What can hang from each mark:
mudida: dogut megug muga vemib
leso: mudida
dogut: mudida
megug: mudida nusune
muga: mudida
nusune: megug mifilu
vemib: mudida

Every row comes from one small tree of marks. Brackets hold a mark, then the marks that hang from it, in alphabetical order. Every link used is in the known rows. Which tree was each row made from?
Known rows:
{vemib {mudida {megug nusune} muga}}: [-0.533 -2.490  2.418 -0.344 -0.864 -1.075 -3.050  0.768  2.693 -2.000
 -2.503 -1.988  2.388  0.784  1.039 -0.755  0.830  1.086  0.325  3.773
  2.264  0.698 -1.874  1.000  1.725 -0.066  1.661  0.020 -1.024  1.008
  2.749 -0.361  0.527]
{leso {mudida dogut muga}}: [ 0.294 -1.911  1.012  2.131 -1.613 -2.380 -0.829  1.195  2.804 -2.944
  0.086  0.620 -0.162  0.614 -0.203  0.188  0.212 -0.092 -0.189  1.918
  0.362  1.078 -0.675 -1.351  0.473  0.051  0.549 -0.561  0.141 -0.084
  0.211 -0.277  0.541]
{megug {mudida dogut muga vemib} {nusune mifilu}}: [-0.460 -0.066  3.450  0.326 -1.559  0.660 -2.440  1.999  2.388 -5.612
  0.059 -0.896  2.963  0.137  2.759 -1.488 -0.152  2.976  0.606 -0.168
  0.610  1.191 -0.340  2.478  3.811  0.583  2.625 -1.048 -3.279  3.395
  1.756  0.476  0.554]
{muga {mudida dogut {megug {nusune mifilu}} vemib}}: [ 0.014 -2.006 -0.906 -0.717 -0.909  0.856 -2.716  0.695  2.143 -2.356
 -0.569 -2.085  2.261  0.788  1.710  1.029  0.174  2.451  0.656  2.890
  2.195  1.627 -3.848  1.867  1.306  0.438  2.479 -0.315 -1.887  2.234
  1.700 -0.772  1.771]
{megug mudida nusune}: [-1.566 -0.325  2.582 -1.850 -0.755 -0.341 -2.931  0.481  0.722 -1.666
 -0.522 -1.370  1.386 -0.070  0.725 -0.171 -0.380  1.360 -0.162  1.309
  0.765  0.520  1.748  1.853  3.565 -0.470  1.269 -0.417 -1.442  1.133
  2.753  0.643  0.661]
{muga mudida}: [-0.515 -1.885 -0.336  0.025 -0.121 -0.353 -0.790 -0.377 -0.075  1.317
 -0.582 -1.519  0.301  0.499 -1.974  1.153  0.070 -0.418  0.350  1.887
  1.497  0.868 -1.464 -0.447 -0.437 -1.398  0.404  0.942 -0.158 -0.942
  0.153 -0.007  0.349]
{megug {mudida muga}}: [-0.538 -1.283  2.379  0.347 -0.979 -0.842 -0.975  0.594  1.118 -2.311
  0.724 -0.119  1.046 -0.778 -0.022 -0.983  0.017  0.047 -0.518  0.609
  1.234  0.953  0.782  0.141  2.430 -0.881  0.495  0.992 -0.808  0.455
  1.240  0.593  0.397]
{muga {mudida dogut megug vemib}}: [-0.060 -3.370 -2.076 -0.115 -1.006  0.038 -2.361 -0.002  2.040 -1.826
 -0.065 -1.668  1.511  0.554  0.727  0.735  0.099  1.174  0.067  3.086
  2.814  1.681 -3.981  0.443  0.869  0.044  2.106  0.812 -0.960  1.787
  1.767 -1.158  1.834]
{dogut mudida}: [-0.111 -0.402  0.311  0.305 -0.648 -0.037 -0.936 -0.286  1.682  1.025
  1.194 -1.612  0.742 -0.906  0.370  0.737 -1.003  0.152 -0.718  1.849
  0.533  0.531  0.905 -0.033  0.816 -1.739  1.289  1.555 -0.722 -1.826
  0.399 -0.191 -0.321]
{mudida dogut {megug {nusune mifilu}} vemib}: [ 0.547 -0.478 -0.801 -0.824 -0.827  1.567 -2.398  1.287  2.619 -4.628
  0.051 -0.943  2.403  0.497  4.811 -0.263  0.032  3.558  0.487  1.558
  0.980  0.866 -2.772  2.646  2.123  2.358  2.581 -1.701 -1.958  4.116
  1.956 -0.723  1.704]
{nusune {megug mudida} mifilu}: [ 0.550  1.797  0.852  0.082  1.223  1.035  0.350  1.387  0.399  1.137
  2.322 -0.815  1.010 -2.509  1.748  1.485  1.176  2.423  1.731  1.112
  0.771  2.351 -0.285  4.169  2.696  1.052  1.208  0.307 -0.061  0.345
  0.514  1.217  0.531]
{megug {mudida dogut vemib} {nusune mifilu}}: [-0.413  0.837  2.300 -1.222 -0.817  1.501 -2.288  1.613  1.072 -3.891
  0.582 -1.359  2.155 -0.197  3.412 -0.370 -0.586  3.598  0.343  0.520
  0.428  1.088 -0.036  3.377  4.133  0.764  2.893 -1.126 -2.876  2.812
  2.315  0.562  1.142]
{leso {mudida dogut}}: [ 0.249 -0.987  0.109  0.645 -0.804 -1.579 -0.681  0.676  1.597 -1.277
  0.451  0.207 -0.972  0.521  0.145  1.343 -0.168  0.612 -0.273  2.494
  0.179  0.911 -0.318 -0.627  0.821  0.214  0.766 -0.637  0.623 -0.793
  0.698 -0.090  1.006]
{dogut {mudida {megug {nusune mifilu}} muga vemib}}: [-0.502 -1.450  1.296  0.217 -1.793  0.332 -2.498  0.185  5.029 -3.124
 -0.014 -2.311  4.322 -0.874  3.002 -0.664 -0.251  1.368 -0.387  1.885
  1.487  0.358 -1.224  1.518  1.237 -0.892  2.048  0.898 -2.568  1.783
  1.270 -0.589 -1.029]
{mudida dogut megug}: [ 1.233 -1.401 -1.876  0.041 -0.521  0.111 -1.534  1.190  1.395 -2.620
  1.294  0.049 -0.613  0.253  2.426  0.433  0.086  1.764 -0.088  3.128
  1.357  1.695 -1.988  0.408  1.929  1.664  1.420 -0.090 -0.052  1.326
  1.260 -0.962  3.079]
{leso {mudida dogut {megug {nusune mifilu}} muga vemib}}: [-0.012 -1.992  0.912  0.540 -1.987 -1.158 -2.397  1.283  4.982 -5.201
 -0.487 -0.522  2.545  0.489  2.757 -0.187  0.532  1.704 -0.122  2.593
  1.072  0.899 -2.291  0.983  1.337  1.066  1.458 -1.462 -1.211  2.925
  1.706 -0.519  0.203]

Write each row's tree:
[ 0.645  0.469  0.804  1.703  0.131  0.523 -0.297  1.940  2.086 -2.023
  2.168 -0.294  2.302 -1.881  2.383  0.318  1.285  2.635  1.687  0.188
  1.028  2.768 -1.894  3.557  3.093  1.780  2.162  0.306 -1.113  2.691
  0.713  0.598  0.639] -> {nusune {megug {mudida dogut muga vemib}} mifilu}
[ 0.497 -1.658  0.458  0.930 -1.744  0.446 -2.427  1.873  4.333 -6.642
 -0.584 -0.470  3.455  0.683  4.072 -1.696  0.569  2.580  0.791  0.686
  1.295  0.891 -3.389  1.697  1.784  2.101  2.206 -1.289 -2.523  4.994
  1.264 -0.973  1.058] -> {mudida dogut {megug {nusune mifilu}} muga vemib}
[-0.535 -2.116  1.035  0.086 -1.475 -1.205 -2.712  0.789  3.531 -3.834
 -1.419 -0.561  2.554  0.573  1.418 -1.111  0.650  0.283  0.273  1.557
  1.385  0.202 -1.287  0.391  1.100  0.509  0.173 -0.724 -0.905  2.716
  1.598 -0.698  0.548] -> {mudida {megug nusune} muga}
[-0.405 -2.246  1.432  1.132 -1.581 -0.422 -1.644  0.826  2.128 -4.854
  1.034 -0.030  1.729 -0.313  1.358 -1.677 -0.132  1.213 -0.526  0.152
  1.389  1.242 -0.791  0.352  3.317  0.160  2.104  0.750 -1.716  2.489
  1.741 -0.296  0.994] -> {megug {mudida dogut muga vemib}}
[ 0.632 -1.561 -0.473 -0.335 -0.541  0.682 -2.418  1.509  1.284 -1.296
 -0.234 -2.187  0.681  0.758  0.862  1.768  0.142  2.346  0.860  4.078
  2.187  2.235 -2.900  1.449  1.482  0.154  1.747 -0.282 -1.059  0.680
  1.113 -0.375  2.361] -> {muga {mudida dogut {megug {nusune mifilu}}}}
[-0.701 -1.412  1.349 -1.685 -0.154 -0.362 -3.045  0.385  1.600 -0.370
 -1.970 -2.353  1.579  0.518  1.505  0.478  0.546  1.785  0.081  4.358
  1.936  0.584 -1.541  1.837  2.020 -0.024  1.899 -0.188 -0.634  0.318
  3.227 -0.170  0.997] -> {vemib {mudida {megug nusune}}}
[-0.560 -1.151  0.177 -1.088 -0.977 -0.116 -3.206 -0.210  3.400 -0.446
  0.487 -2.429  2.006 -0.555  1.939  0.948 -0.673  1.047 -0.658  3.632
  1.431  0.632  0.209  1.201  1.826 -1.044  1.651  0.847 -1.013 -0.408
  2.026 -0.668  0.433] -> {dogut {mudida {megug nusune}}}
[ 1.183  1.025  1.338  1.919  0.419  0.227  0.018  2.454  1.323 -1.226
  2.562 -0.159  1.100 -1.832  1.962  0.713  1.231  2.588  2.022  0.989
  1.006  3.197 -1.141  3.074  3.393  1.557  1.761  0.152 -0.714  1.264
  0.132  0.752  1.263] -> {nusune {megug {mudida dogut muga}} mifilu}
[-0.023 -2.614  1.866  0.641 -1.191 -1.300 -3.456  1.640  2.805 -3.401
 -1.726 -1.659  1.551  1.371  1.584 -0.530  0.599  2.021  0.495  4.285
  2.367  1.649 -2.602  0.632  2.630  0.657  2.606 -0.314 -1.324  1.451
  2.852 -0.681  2.040] -> {vemib {mudida dogut {megug nusune} muga}}
[ 0.771 -2.747  1.125  1.130 -0.961 -1.044 -2.183  1.552  2.376 -2.841
 -0.653 -1.000  0.920  0.861  1.430 -0.358  0.682  1.598  0.107  4.320
  2.520  1.875 -2.932  0.098  2.224  0.523  2.364  0.722 -0.848  0.596
  2.141 -0.673  2.233] -> {vemib {mudida dogut megug muga}}
[ 0.476 -2.458  0.308  1.233 -1.776 -1.118 -3.141  1.884  3.618 -5.571
 -0.676  0.090  1.429  1.342  2.015 -1.117  0.381  1.450  0.497  2.320
  1.584  1.337 -2.174  0.061  2.249  1.678  1.525 -1.009 -1.270  3.287
  1.599 -1.239  2.324] -> {mudida dogut {megug nusune} muga}
[-1.088 -0.891 -0.579 -0.363  0.117 -0.507 -1.705 -0.281  1.874 -0.068
  1.074 -0.720  2.285 -2.003  0.840  0.330  1.195  0.986  0.839  0.666
  1.402  1.370 -0.720  2.884  2.747  1.105  1.573  0.844  0.024  2.236
  2.459  0.066 -0.015] -> {nusune {megug {mudida vemib}}}
[ 0.024 -1.229  2.881 -0.278 -0.527 -0.360 -2.162  1.264  2.340 -1.908
 -2.039 -2.256  2.420  0.623  1.861 -0.346  0.992  1.827  0.518  3.549
  1.726  0.850 -2.075  1.774  1.555  0.000  1.757 -0.333 -1.419  0.613
  1.940  0.215  0.352] -> {vemib {mudida {megug {nusune mifilu}} muga}}
[-0.520 -2.065  1.226  0.366 -1.753 -0.940 -3.100  0.226  4.483 -2.221
  0.055 -1.951  2.758 -0.536  1.503 -0.232 -0.346  0.397 -0.552  3.163
  1.528  0.710 -0.127  0.367  1.575 -1.242  1.290  1.050 -1.523  0.427
  1.435 -0.832 -0.123] -> {dogut {mudida {megug nusune} muga}}
[-0.277 -2.474  0.712  1.920 -2.025 -2.006 -1.221  0.465  3.741 -4.053
 -0.189  0.381  1.241  0.584  0.591 -0.533  0.319  0.028 -0.386  0.807
  0.416  0.319 -1.688 -1.073  0.191  0.325  1.097 -0.467 -0.487  1.774
  0.907 -0.610 -0.268] -> {leso {mudida dogut muga vemib}}
[-0.609 -3.276 -1.373 -0.743 -1.333  0.119 -3.776  0.138  2.576 -2.513
 -1.022 -1.960  2.283  1.040  0.950  0.635 -0.050  1.696  0.347  3.242
  2.538  1.337 -3.610  1.035  1.344  0.280  2.327 -0.103 -1.421  2.716
  2.568 -1.325  1.882] -> {muga {mudida dogut {megug nusune} vemib}}
[-0.381 -1.217  1.210 -0.118 -1.414  0.505 -2.095  0.710  4.296 -4.928
 -1.408 -0.903  4.475  0.250  3.193 -1.924  0.913  1.485  0.376 -0.010
  1.063 -0.151 -2.322  2.056  0.587  1.074  0.958 -0.992 -2.095  4.548
  1.240 -0.634 -0.853] -> {mudida {megug {nusune mifilu}} muga vemib}
[-0.827 -1.865  0.738  1.537 -1.741 -0.560 -1.287 -0.510  3.881 -1.829
  0.290 -1.305  3.057 -0.657  0.870 -1.218 -0.537 -0.488 -0.876  0.134
  0.807 -0.115 -0.466 -0.530  0.202 -1.757  1.512  1.674 -1.763  0.591
  0.396 -0.711 -1.975] -> {dogut {mudida muga vemib}}
[ 0.559 -2.859 -1.775  0.073 -0.501 -0.174 -1.889  0.683  1.099 -0.818
  0.441 -1.455 -0.112  0.563 -0.033  1.612  0.123  1.223  0.167  4.333
  2.593  2.102 -3.096  0.011  1.148 -0.120  1.483  0.778 -0.235  0.098
  1.093 -0.890  2.705] -> {muga {mudida dogut megug}}
[-0.418  1.634  3.128 -1.774 -0.102  1.216 -1.523  1.430  0.176 -1.438
  0.180 -1.493  1.401 -0.667  1.761  0.249 -0.298  2.554  0.363  1.013
  0.129  0.902  1.604  3.192  3.318 -0.364  1.442 -0.967 -1.829  0.592
  1.600  1.396  0.386] -> {megug mudida {nusune mifilu}}
[ 0.431 -1.971  1.920  1.848 -0.731 -1.259 -1.307  1.360  1.102 -2.018
 -0.947 -0.766  0.533  1.230  0.094 -0.816  0.373  0.993  0.259  2.528
  1.349  1.428 -1.999 -0.523  1.652  0.118  2.106  0.469 -0.935 -0.057
  1.026 -0.334  1.305] -> {vemib {mudida dogut muga}}
[ 0.014  1.361  0.431 -0.169  0.884  1.159  0.154  0.892  1.114  0.324
  2.104 -0.960  2.322 -2.481  2.360  0.888  1.218  2.531  1.393  0.145
  0.839  1.968 -0.865  4.434  2.505  1.286  1.736  0.562 -0.517  1.739
  0.960  0.901 -0.330] -> {nusune {megug {mudida vemib}} mifilu}
[ 0.117 -0.905  1.767  0.492 -1.369 -0.015 -2.116  0.886  4.097 -1.920
  0.382 -2.280  2.755 -0.719  2.256  0.024 -0.184  1.255 -0.123  2.885
  1.195  1.047 -0.208  1.082  1.450 -1.139  1.346  0.741 -1.703  0.095
  0.747 -0.252 -0.314] -> {dogut {mudida {megug {nusune mifilu}} muga}}
[-1.307 -3.025 -0.771 -1.491 -0.966 -0.100 -3.335 -0.827  2.666 -1.239
 -1.654 -2.530  3.120  0.587  0.247  0.606  0.344  0.617  0.299  2.616
  2.413  0.421 -2.979  1.318  0.326 -0.561  1.332  0.254 -1.290  2.143
  2.359 -0.868  0.351] -> {muga {mudida {megug nusune} vemib}}
[-0.546 -2.661 -0.112  0.636 -1.866 -0.400 -2.129 -0.657  4.928 -2.682
  0.450 -1.638  3.492 -0.902  2.064 -1.054 -0.213  0.286 -0.976  1.855
  1.789  0.238 -1.350  0.122  0.819 -1.215  1.718  1.975 -1.579  1.201
  1.301 -1.016 -0.952] -> {dogut {mudida megug muga vemib}}
[-0.732 -1.136  0.679  1.043 -0.072 -1.539 -1.346  0.607  2.226 -0.516
  1.192 -0.096  1.649 -1.637 -0.198 -0.021  1.227  0.211  1.177  1.044
  1.555  1.886 -0.425  1.668  2.640  0.791  0.865  1.058  0.236  1.522
  1.569  0.046  0.256] -> {nusune {megug {mudida muga}}}
